Each row comes from the steps of one path. Every step used is in the known rows, and no mark comes twice. Write the path behind each row, first mark first.
Known rows
l -> s -> t: [ -7.3 -46.4   8.4   4.2 -18.2  -8.0 -25.2   2.1  -2.0  -2.8  -8.6  -3.9
   2.9  19.0 -12.1   8.7 -11.7  -9.6   8.0   5.8   0.5   3.4  -0.6 -25.7
   1.1 -13.7 -27.1 -13.6]
k -> l -> s -> m: [ -5.8 -48.8  18.3  24.6   1.9  -2.4 -23.0   2.4   5.5  13.7  -5.2  -0.6
   8.6  32.8 -11.2  11.8   4.9  -3.0   1.3   9.2  -3.2   2.9  11.5 -18.2
  14.7 -18.8 -19.1  -3.8]
k -> l -> s -> t: [ -4.4 -48.0  13.9  20.3  -9.2  -9.3 -16.1   3.1  -4.5   3.5  -9.1  -6.8
   7.6  35.5  -5.7   6.7  -5.7  -5.1   7.4   8.4  -6.7   3.6   4.0 -18.5
  13.5  -7.3 -30.8   0.7]
l -> k: [  3.5 -20.8  14.3  21.3 -13.4 -16.3   3.4   5.8   1.6  -1.1 -10.7  -2.5
  19.5  20.6  -9.5   1.0   7.9  -3.6  -0.2   9.9  -8.8  10.2   5.8 -13.8
   4.5 -18.9 -27.4  -3.8]
y -> r -> k -> l -> x: [  3.8 -24.0  27.9  56.0  -1.1 -12.4  19.9   2.4   1.2  -9.1 -10.2  -0.9
  29.3  43.9  -8.7   5.1  16.5   5.3   6.2  17.2 -11.2  11.7   3.6 -26.0
   3.1   2.1 -32.7   4.2]
y -> r -> k -> l -> s -> h: [  3.8 -40.2  32.4  31.0   1.5 -10.9   6.2   3.3  -3.1   3.1 -11.7  -2.4
  25.9  43.5  -4.2  15.3  -3.6   7.0   4.5   6.6  -9.7  -1.0   5.2 -29.4
  -1.8  -3.1 -31.4  -2.7]
l -> y -> r: [  1.8 -12.2   7.5  23.9  13.9   9.8  12.9   9.0  -4.1   1.9  -7.5  -0.6
  21.2  22.7 -14.5   3.2  -0.2  -1.6   0.8  -3.8 -14.8  14.4   4.9 -40.5
  14.7  16.2 -31.8  -4.1]
r -> l -> s: [ -0.8 -51.8  13.2  32.1   2.6  -4.7  -8.3   2.1  -1.0   5.0  -6.0   0.5
  13.1  36.0 -14.9   6.7  -3.5   0.6   1.2   3.5   2.3  15.2   3.8 -25.7
  -2.1 -15.2 -37.0  -5.7]
r -> k -> s: [ -8.3 -27.6  19.1  12.5  -9.8 -49.9 -15.4   1.0   0.0 -12.2  -3.4  -3.1
  21.4  36.8  -8.2   3.7   8.2   2.9   2.2   4.3  -3.3   9.6   4.7 -22.7
  -5.8 -19.4 -23.9  -0.8]
x -> s -> t: [ -9.5 -42.6   3.9  -5.1  -4.6 -31.5 -45.8   7.6  -3.4   2.1  -6.8  -1.8
   5.3  18.2 -10.6  -4.1  -4.7 -13.9   6.9  11.9  -2.2  13.9  -4.0 -28.0
   9.3 -15.4 -21.4  -3.6]
l -> s: [ -5.0 -36.6  10.1  13.5  -7.4  -5.0 -21.6   1.3   1.9   4.9  -4.6  -3.6
  10.0  19.8 -16.0  11.8  -5.6  -2.7  -1.7   5.5  -0.2   1.1   6.0 -18.5
   0.7 -21.0 -27.2  -7.8]
r -> k -> x -> s: [ -6.5 -21.9  24.3  22.0  -2.5 -61.3 -19.5   1.5  -0.6 -11.6  -5.7   0.4
  23.5  42.4  -6.6  -4.4  21.6   0.8   2.8  20.4  -4.9  16.1  -2.3 -17.2
  -2.5 -16.2 -21.2   1.5]
h -> s -> r -> y -> d: [ -6.9 -33.9  12.2   1.7   1.1 -12.7  11.6  18.0  -6.4  10.4  -3.6  -0.9
   7.7  17.9 -27.2   1.4  -6.2   8.6   6.7   1.8   9.7  20.4  13.1 -18.7
   4.5  -3.4 -38.6 -17.7]
h -> s: [ -5.6 -41.3  14.3  -6.6  -8.9 -18.5 -25.1  13.6   0.2   1.8  -3.5  -7.4
   6.7  16.6 -21.8   5.3 -17.1   3.4   6.1   5.1   5.2   3.9  10.6 -16.3
  10.2 -18.1 -30.0  -9.0]
s -> r -> y: [ -5.8 -45.3   6.6  18.8  11.7  -1.2  18.3  14.6  -8.1  17.0  -2.2   5.3
  13.7  19.7 -27.9  -4.8  13.8   3.3   2.7   3.0   1.0  27.3  13.7 -19.6
  10.6   0.8 -32.6 -12.5]
r -> l -> x -> s -> t: [ -3.6 -48.5  12.5  30.4   2.0 -27.4 -22.0   0.6   1.5  -1.7  -9.9   2.0
  14.2  42.1 -12.7  -7.8   3.4  -8.5  14.8  13.8  -3.5  22.1  -6.4 -31.3
   1.5 -19.1 -32.1  -1.5]
y -> r -> k -> x: [ -0.9 -19.6  24.5  40.1  -3.5 -28.6   6.3   4.3  -3.4 -18.6  -8.0   0.4
  24.1  36.0 -14.1   3.3  16.6   7.8   3.4  13.8  -5.3  14.8   2.0 -27.3
  -4.3   9.7 -27.5  -4.7]
y -> r: [ -0.4 -29.4   8.4  25.9   2.9   2.0  -7.8   9.4  -2.4  -0.9  -6.6  -0.7
  14.6  14.2 -21.4   6.1  -2.0   1.7  -1.0   4.0  -3.8  11.0   8.3 -29.3
   5.8   5.6 -30.2  -5.5]
x -> s: [ -6.9 -33.0   5.5   3.9   7.2 -29.0 -41.8   6.8   0.1   9.6  -3.0  -0.6
  13.0  18.6 -15.4  -1.1   2.0  -7.3  -2.2  11.6  -3.3  12.1   2.6 -21.3
   8.1 -22.8 -21.5   2.1]
s -> l: [ -3.6 -63.9  13.8  14.6   2.9 -10.6   0.5  10.8   1.1   3.5  -4.4   1.6
   9.4  28.3 -24.8  -0.7   8.5  -1.0  -2.8   3.8  -3.3  17.9   7.4  -6.6
  20.8  -9.5 -35.0  -6.2]
k -> l -> s -> h: [  0.8 -45.9  22.6  10.7   4.6 -13.1 -17.6   3.5  -0.7  19.0 -10.7  -8.1
  15.1  38.4  -6.9   9.3  -9.7   3.5   3.6  -1.1 -11.2  -8.3  12.0 -11.9
  12.3 -19.5 -32.9   1.8]
x -> s -> r -> k -> l -> y: [ -5.6 -43.6  18.8  24.9  17.8 -28.8   7.0   7.0  -8.8   9.9   0.2   7.4
  28.5  46.0  -6.4  -1.7  22.3  -7.0   2.9  17.5  -9.7  18.6   4.9 -23.9
  16.0 -10.5 -23.4   7.7]
y -> r -> k -> x -> s -> m: [ -7.1 -29.2  24.7  31.9   4.9 -37.3 -22.5   2.7   1.6 -12.0  -5.5   7.9
  21.8  35.2 -12.5   4.6  18.5  -0.9   3.4  21.6  -0.9  18.9  -1.1 -37.1
  -4.6  -3.8  -9.1  -9.2]
r -> l -> y -> d: [  6.4  -8.1   9.5  30.9  10.3 -11.0  27.3   9.2  -0.9   7.5 -12.9  -0.9
  16.6  37.2  -9.9  -5.9   6.6   1.7   1.0 -10.6 -11.3  25.0   3.4 -32.9
  10.3   8.9 -52.0  -2.1]
y -> r -> k -> l: [  3.4 -29.3  24.1  45.2   0.8 -13.7  15.8   8.0  -3.6  -4.7  -8.4  -1.2
  25.1  38.3  -8.4   6.4  11.9   5.7   1.0  12.3  -8.8  13.5   6.2 -27.2
   6.6   9.0 -32.9   3.8]
y -> r -> l -> x: [  3.9 -37.1  15.2  54.1   8.6   2.7   7.0   2.8   1.1  -4.6  -9.8   2.7
  22.3  35.3 -21.0   2.1   3.9   3.6   7.4   7.5  -4.7  18.4   3.8 -34.8
  -0.8   0.8 -37.1  -3.3]
r -> l -> y: [  3.9 -31.0  10.5  29.5  15.8  -4.0  19.0   9.3  -3.0   7.6  -8.3   0.8
  19.1  40.3 -12.2  -6.0   5.1   0.6   4.0  -5.9 -10.7  26.3   4.8 -33.7
  15.0   4.8 -43.4  -1.0]
l -> k -> x: [  1.0 -12.5  19.4  29.2 -10.2 -32.9   0.7   1.6  -0.2 -12.3 -11.8  -2.8
  22.2  32.7  -8.9  -3.3  18.1   1.2   3.1  12.8 -10.9   9.9   4.6  -7.7
   3.2 -12.5 -23.5  -1.2]
l -> k -> x -> s: [ -3.0 -12.9  17.7  22.3  -1.7 -43.4 -21.8  -0.1  -1.4  -9.4  -8.7  -1.2
  24.6  35.6  -5.2  -4.4  16.2  -4.6   1.7  20.1 -10.5  12.4  -1.3 -12.0
   0.7 -22.4 -15.1   3.9]

Which path is each row?
[  3.1 -53.0  19.5  28.6  12.3   7.1  -6.3   4.0  -4.1   7.1 -10.3   1.3
  18.4  34.5 -15.7  13.2 -17.8   5.1   4.7  -4.1  -1.8   7.2   5.5 -38.2
  -6.8  -2.9 -35.7 -10.5]
y -> r -> l -> s -> h
[ -1.6 -40.0  13.6  38.0  10.8 -26.2 -18.3   0.1   4.3   4.6  -7.2   2.4
  21.3  42.8 -15.4  -6.3   9.1  -3.5   7.3  13.5  -4.2  21.5  -1.2 -25.7
   1.0 -25.8 -32.1   3.0]
r -> l -> x -> s
[ -8.0 -62.9  23.8   3.0 -11.5 -27.5   0.1  13.2  -5.3  -3.6   0.5   2.8
  14.7  25.6 -23.6   7.9  -0.3   3.6   9.4  16.2  11.9   9.9  12.7 -15.2
   2.4 -20.0 -28.3 -14.1]
h -> s -> r -> k
[ -1.1 -45.9  24.2  31.3  -3.2 -27.5  12.4   3.9  -0.9 -13.4  -9.0   1.9
  20.8  43.2 -16.3  -3.8  20.6   1.1   0.3  12.6  -9.1  18.5   2.4   0.9
  14.3 -11.5 -27.6  -3.6]
s -> l -> k -> x
[ -3.7 -40.0  13.4 -14.5  11.9 -35.9 -45.9   8.1   0.8  19.4  -8.5  -2.9
  14.2  22.0 -12.6  -1.4  -8.7  -4.5   3.0   1.3  -7.4   1.5   5.5 -21.7
   7.2 -29.3 -23.7  -2.9]
x -> s -> h
[ -7.0 -69.7  19.6  -3.4  -2.7 -14.4 -13.6  14.1  -0.2  -0.7  -1.5  -2.9
   6.4  28.5 -26.7   4.9 -12.9   2.7   3.5   6.1   6.1  13.7   7.8  -7.7
  19.1 -16.5 -34.1 -10.8]
h -> s -> l
[ -5.9 -25.0  10.8  18.9   3.5 -28.4 -33.3  -0.9   7.4   3.8  -6.0  -1.1
  18.2  26.9 -15.5  -2.7   8.6  -7.8   5.0  17.2  -7.1   7.6   0.5 -19.5
   4.1 -31.7 -21.5   1.7]
l -> x -> s
[ -8.6 -41.5  12.3  15.8  -5.9 -29.0  -8.5   1.2  -6.8  -7.8  -1.8   2.6
  24.0  29.3 -15.7   4.9   9.2  -4.0   2.0   7.9  -4.0   7.3  11.2 -11.9
  -2.5 -25.6 -14.6  -1.9]
l -> k -> s -> r
[ -5.6 -60.5  31.4  24.8  -8.4 -28.2   9.6   7.4  -2.4  -4.1  -2.3   0.6
  21.5  43.4 -18.8   5.1   7.7   6.1  14.7  22.4   3.8   5.6  12.9  -8.8
   7.7 -21.8 -29.9  -4.3]
h -> s -> r -> k -> l -> x
[ -2.6 -52.8  28.1  13.1   4.7  -6.8  23.9  13.2  -4.3 -10.8  -2.5   1.2
  21.1  42.6 -17.0   8.2  -8.8   4.1   6.0   5.8  -1.3  20.5  -0.6 -29.7
  15.3   5.2 -34.4 -12.0]
h -> s -> l -> y -> r -> k
[-15.5 -54.3   5.5   4.7   4.1 -30.6 -27.7   3.7  -8.2  -1.1   3.1   2.3
  16.0  24.5 -25.8   5.1   4.5  -1.0   2.9   0.8   1.0   5.9  15.8 -14.1
   3.3 -18.7 -18.5  -1.6]
k -> s -> r
[  7.9 -34.3  16.1  50.6   3.1   3.1  17.9   6.8  -4.6  -5.5 -11.1   3.4
  24.9  33.1 -13.2   3.8   3.4   1.8   1.6   8.0  -4.9  22.6   2.9 -34.8
  -2.0   2.5 -34.9  -3.0]
y -> r -> l -> k
[ -9.4 -24.6  11.9  12.9   8.8 -47.6 -42.0   2.7  -2.1  -3.0  -4.6  -1.6
  16.0  31.6 -15.2  -6.5  12.3  -1.0   1.6  15.0  -6.5  12.2   1.4 -13.7
   6.9 -14.6 -19.0   4.9]
k -> x -> s
[ -7.3 -47.1  23.1  28.7  -5.5 -41.6  11.6   5.5  -6.5  -9.7  -3.0   7.0
  21.7  35.8 -20.9  -1.2  31.1   4.3   6.6  17.5   0.6  15.4  11.6  -8.6
   2.2  -7.3 -27.5  -7.4]
s -> r -> k -> x
[ -5.6 -36.9  18.4  29.7  10.6 -22.8 -32.4   0.6  10.2  12.2  -6.3   0.6
  16.5  40.0 -10.9  -1.6  17.4  -6.5   6.8  19.5 -10.4   7.9   6.3 -18.4
  16.8 -28.4 -14.6   6.0]
k -> l -> x -> s -> m
[ -6.3 -32.8  17.0  24.7   2.6 -40.9 -13.8   1.3  -6.6  -6.9  -4.2   5.3
  25.9  34.5 -12.9  -3.0  22.2  -5.5   3.4  23.4  -6.0  12.9   3.6  -8.6
   1.3 -22.6 -12.6   1.0]
l -> k -> x -> s -> r
[-13.9 -40.5   4.2  -5.5 -11.5 -39.1 -41.3   3.0  -4.6 -11.1  -5.1  -6.8
   6.6  24.7 -13.5   0.2 -10.3  -5.7   9.8  -2.0  -3.4   7.1   3.4 -25.5
   3.1 -11.3 -20.7  -3.9]
k -> s -> t
[ -8.3 -49.0   9.1  19.5   7.4   8.2   7.9   6.0  -7.2  14.8  -0.9   4.8
  13.5  23.2 -24.0   7.5   4.4   0.7   1.1   5.9   4.4  18.0   8.8 -21.6
   0.0 -10.0 -28.5 -15.1]
l -> s -> r -> y
[ -3.3 -65.4  13.8  43.7   7.0  -9.8  12.6   4.8  -2.4   4.3  -4.0   8.9
  19.4  36.0 -28.4  -2.7  18.8   0.0  10.0  10.9   1.7  19.2  12.9 -16.7
   4.8 -14.7 -36.6  -6.5]
s -> r -> l -> x
[  4.5 -17.1  25.4  33.1   2.1 -22.9  31.0   7.4  -1.4   3.1  -8.8  -3.2
  27.1  48.7   1.2  -2.3  19.1   2.6   3.1   6.3 -17.4  16.4   4.7 -23.2
  18.9   3.1 -38.0   6.9]
r -> k -> l -> y
[ -4.2 -20.9  22.4  35.2   4.7 -38.5 -12.2   2.1  -4.2 -16.7  -5.9   2.5
  26.5  37.6 -11.0   2.7  14.5   2.3   1.7  20.2  -5.1  17.5  -3.2 -30.8
  -5.7   0.5 -20.1  -0.1]
y -> r -> k -> x -> s
[-10.6 -55.3  13.6  30.0  19.1 -42.3 -22.8   4.1  -9.7  -0.1  -0.8   8.3
  20.0  43.2 -22.0  -7.3  20.5  -0.5   5.4  17.1   0.4  22.3   5.8 -15.1
   4.6 -11.8 -23.7   2.8]
k -> x -> s -> r -> l
[ -1.6 -56.8   9.1  30.9  18.6  -0.3  25.6  11.0  -9.7  10.8  -2.5   9.4
  20.5  37.1 -22.2  -3.4  14.2  -1.6   6.0  -0.2  -4.2  25.9  12.2 -27.1
  15.8   3.0 -38.2  -5.5]
s -> r -> l -> y
[  5.7 -27.2  21.0  56.6   5.9 -11.2  15.3   3.6  -5.9 -14.7 -11.4   2.8
  26.8  42.9 -12.2   1.0  10.0   5.6   4.4  10.6  -7.1  22.1   1.8 -29.9
  -3.6   8.4 -31.5  -0.9]
y -> r -> l -> k -> x
[  2.2 -32.8  34.6  24.1   2.2 -48.8  -6.7   0.1   5.5   7.2 -13.0  -3.5
  28.8  53.6   0.1  -2.2  13.2   1.9  10.3  15.3 -15.7   2.4   1.8 -15.8
   5.6 -29.5 -29.6   6.7]
r -> k -> l -> x -> s -> h
[  2.5 -41.8  33.8  19.0  -5.6 -27.5   1.7   2.3   0.5   7.5 -11.4  -5.2
  22.0  47.8   0.0   9.5   2.4   5.2   5.0   6.6 -10.0  -2.4   6.5 -15.6
   2.7 -20.3 -33.2  -1.2]
r -> k -> l -> s -> h
[ -9.5 -59.8   9.6  15.3  -2.9   1.2 -12.1   3.0  -5.2   7.0   0.3   4.8
  11.7  18.3 -24.4  13.3   2.1  -4.2   0.9  10.1   5.3   3.2  12.2 -13.9
   1.2 -20.6 -24.6 -11.3]
l -> s -> r
[ -3.3 -36.1  18.2  -1.9   2.9 -11.8  13.2  14.6  -0.3   0.1  -5.9  -3.9
   9.1  32.1 -18.9   2.8 -10.7   2.7   2.8  -4.4  -2.6  15.6   3.9 -17.2
  21.2  -2.7 -41.9 -10.6]
h -> s -> l -> y -> d
[ -8.7 -46.6  12.5   9.2  -6.8  -1.1 -32.9   0.7   8.9   8.6  -4.7   2.8
   3.9  16.8 -18.3  14.7  -0.3  -6.6   0.4   7.0   4.5   3.0   8.3 -25.6
   2.3 -27.8 -14.1 -19.2]
l -> s -> m
[ -1.9 -47.8  13.4  14.1  13.5  -0.2  19.1  10.2  -1.3   4.1  -4.7   2.1
  16.2  36.0 -18.9  -2.8   9.2  -2.8  -1.5  -3.5 -12.8  23.4   4.1 -17.5
  28.5   1.7 -36.9  -5.2]
s -> l -> y
[ -2.3 -28.0  16.3  33.2  10.5 -25.2 -23.1   0.3   3.9   8.6  -7.1  -4.1
  21.6  42.0  -9.4  -3.6  12.7  -3.6   5.2  18.4 -13.5   6.3   4.0 -12.6
  16.1 -23.6 -25.8  14.6]
k -> l -> x -> s
[ -9.5 -46.6  10.6  21.4   7.1 -22.3 -23.8   0.5   1.3   5.6  -1.9   5.9
  19.7  25.7 -23.9  -1.2  15.2  -8.3   7.1  20.6  -2.0   7.7   6.5 -14.9
   3.9 -31.8 -19.5  -1.9]
l -> x -> s -> r
[ -5.0 -54.1  28.9  11.4  -8.2 -29.2  -1.4   8.4  -1.6 -15.8  -5.6  -2.1
  16.2  41.9 -19.0   2.0  -1.4   4.6   6.2  14.6   1.3  14.7   3.6  -1.6
  12.8 -17.3 -25.9  -8.6]
h -> s -> l -> k -> x
[ -5.0 -12.4  22.4  28.7  17.0 -23.4  -1.6   2.9  -0.1  -8.4  -6.3   8.1
  27.6  42.1  -5.7   1.7  18.8  -3.7   4.8  11.8 -11.9  22.4  -3.9 -46.7
   6.0   6.7 -11.6  -7.8]
l -> y -> r -> k -> x -> s -> m
[-11.8 -37.2  21.3   8.5 -10.3 -46.8 -25.2   1.0   6.8  -7.5  -2.7   2.5
  15.8  34.4 -10.8   6.7  12.9  -0.3   3.5   6.1   0.5  11.5   6.4 -28.6
  -4.2 -25.3 -12.1 -11.0]
r -> k -> s -> m
[-14.6 -43.4   5.4   9.7  13.8 -22.1  -8.8   7.0 -10.2   6.8   2.4   2.3
  17.3  28.9 -24.8  -0.9   6.3   4.0   3.2  -3.3  -0.1  21.4  12.5 -21.8
   2.1  -7.9 -22.4  -5.8]
k -> s -> r -> y
[ -2.0 -26.9  19.5  -4.3  -6.6 -40.4 -21.9   0.5  -0.3  -0.9 -11.3  -6.3
  23.5  32.6  -6.1   4.1  -7.9   0.5   4.8  -5.1 -13.5  -3.1   8.2 -15.9
  -4.0 -30.7 -19.0  -3.1]
l -> k -> s -> h
[-12.5 -66.6   8.9  21.5  11.7 -28.9 -16.7   4.1  -9.9  -0.7   2.4   5.3
  18.3  38.2 -25.0   1.7   5.4   1.7   4.8  -0.3   3.4  16.0  14.4 -20.0
   0.4 -14.3 -26.6  -0.3]
k -> s -> r -> l
[ -6.1 -56.8   7.3  22.0  27.3 -13.7  -5.1   8.4 -10.2  13.6   0.7  10.8
  22.3  37.5 -17.8  -4.6  11.8  -8.5   3.5   9.0  -3.4  27.1   5.1 -31.2
  12.1 -10.0 -27.5   1.4]
x -> s -> r -> l -> y
[ -1.8 -46.1  12.0  41.8   8.2  -8.1 -15.0   2.0  -2.4  -8.7 -10.2   4.1
  18.3  38.2 -15.4  -1.3  -2.1  -6.4  13.3  14.0  -3.7  22.2  -7.0 -44.1
  -2.2  -1.3 -29.7  -3.3]
y -> r -> l -> x -> s -> t
[  4.3 -28.4  21.8  45.7  -0.6 -30.4  11.5   2.7  -2.5 -10.4 -12.6   0.7
  24.3  47.8  -9.5  -6.8  17.2   4.0   6.0  10.8  -7.3  22.9   3.4 -16.2
   0.0  -8.1 -33.8   0.7]
r -> l -> k -> x
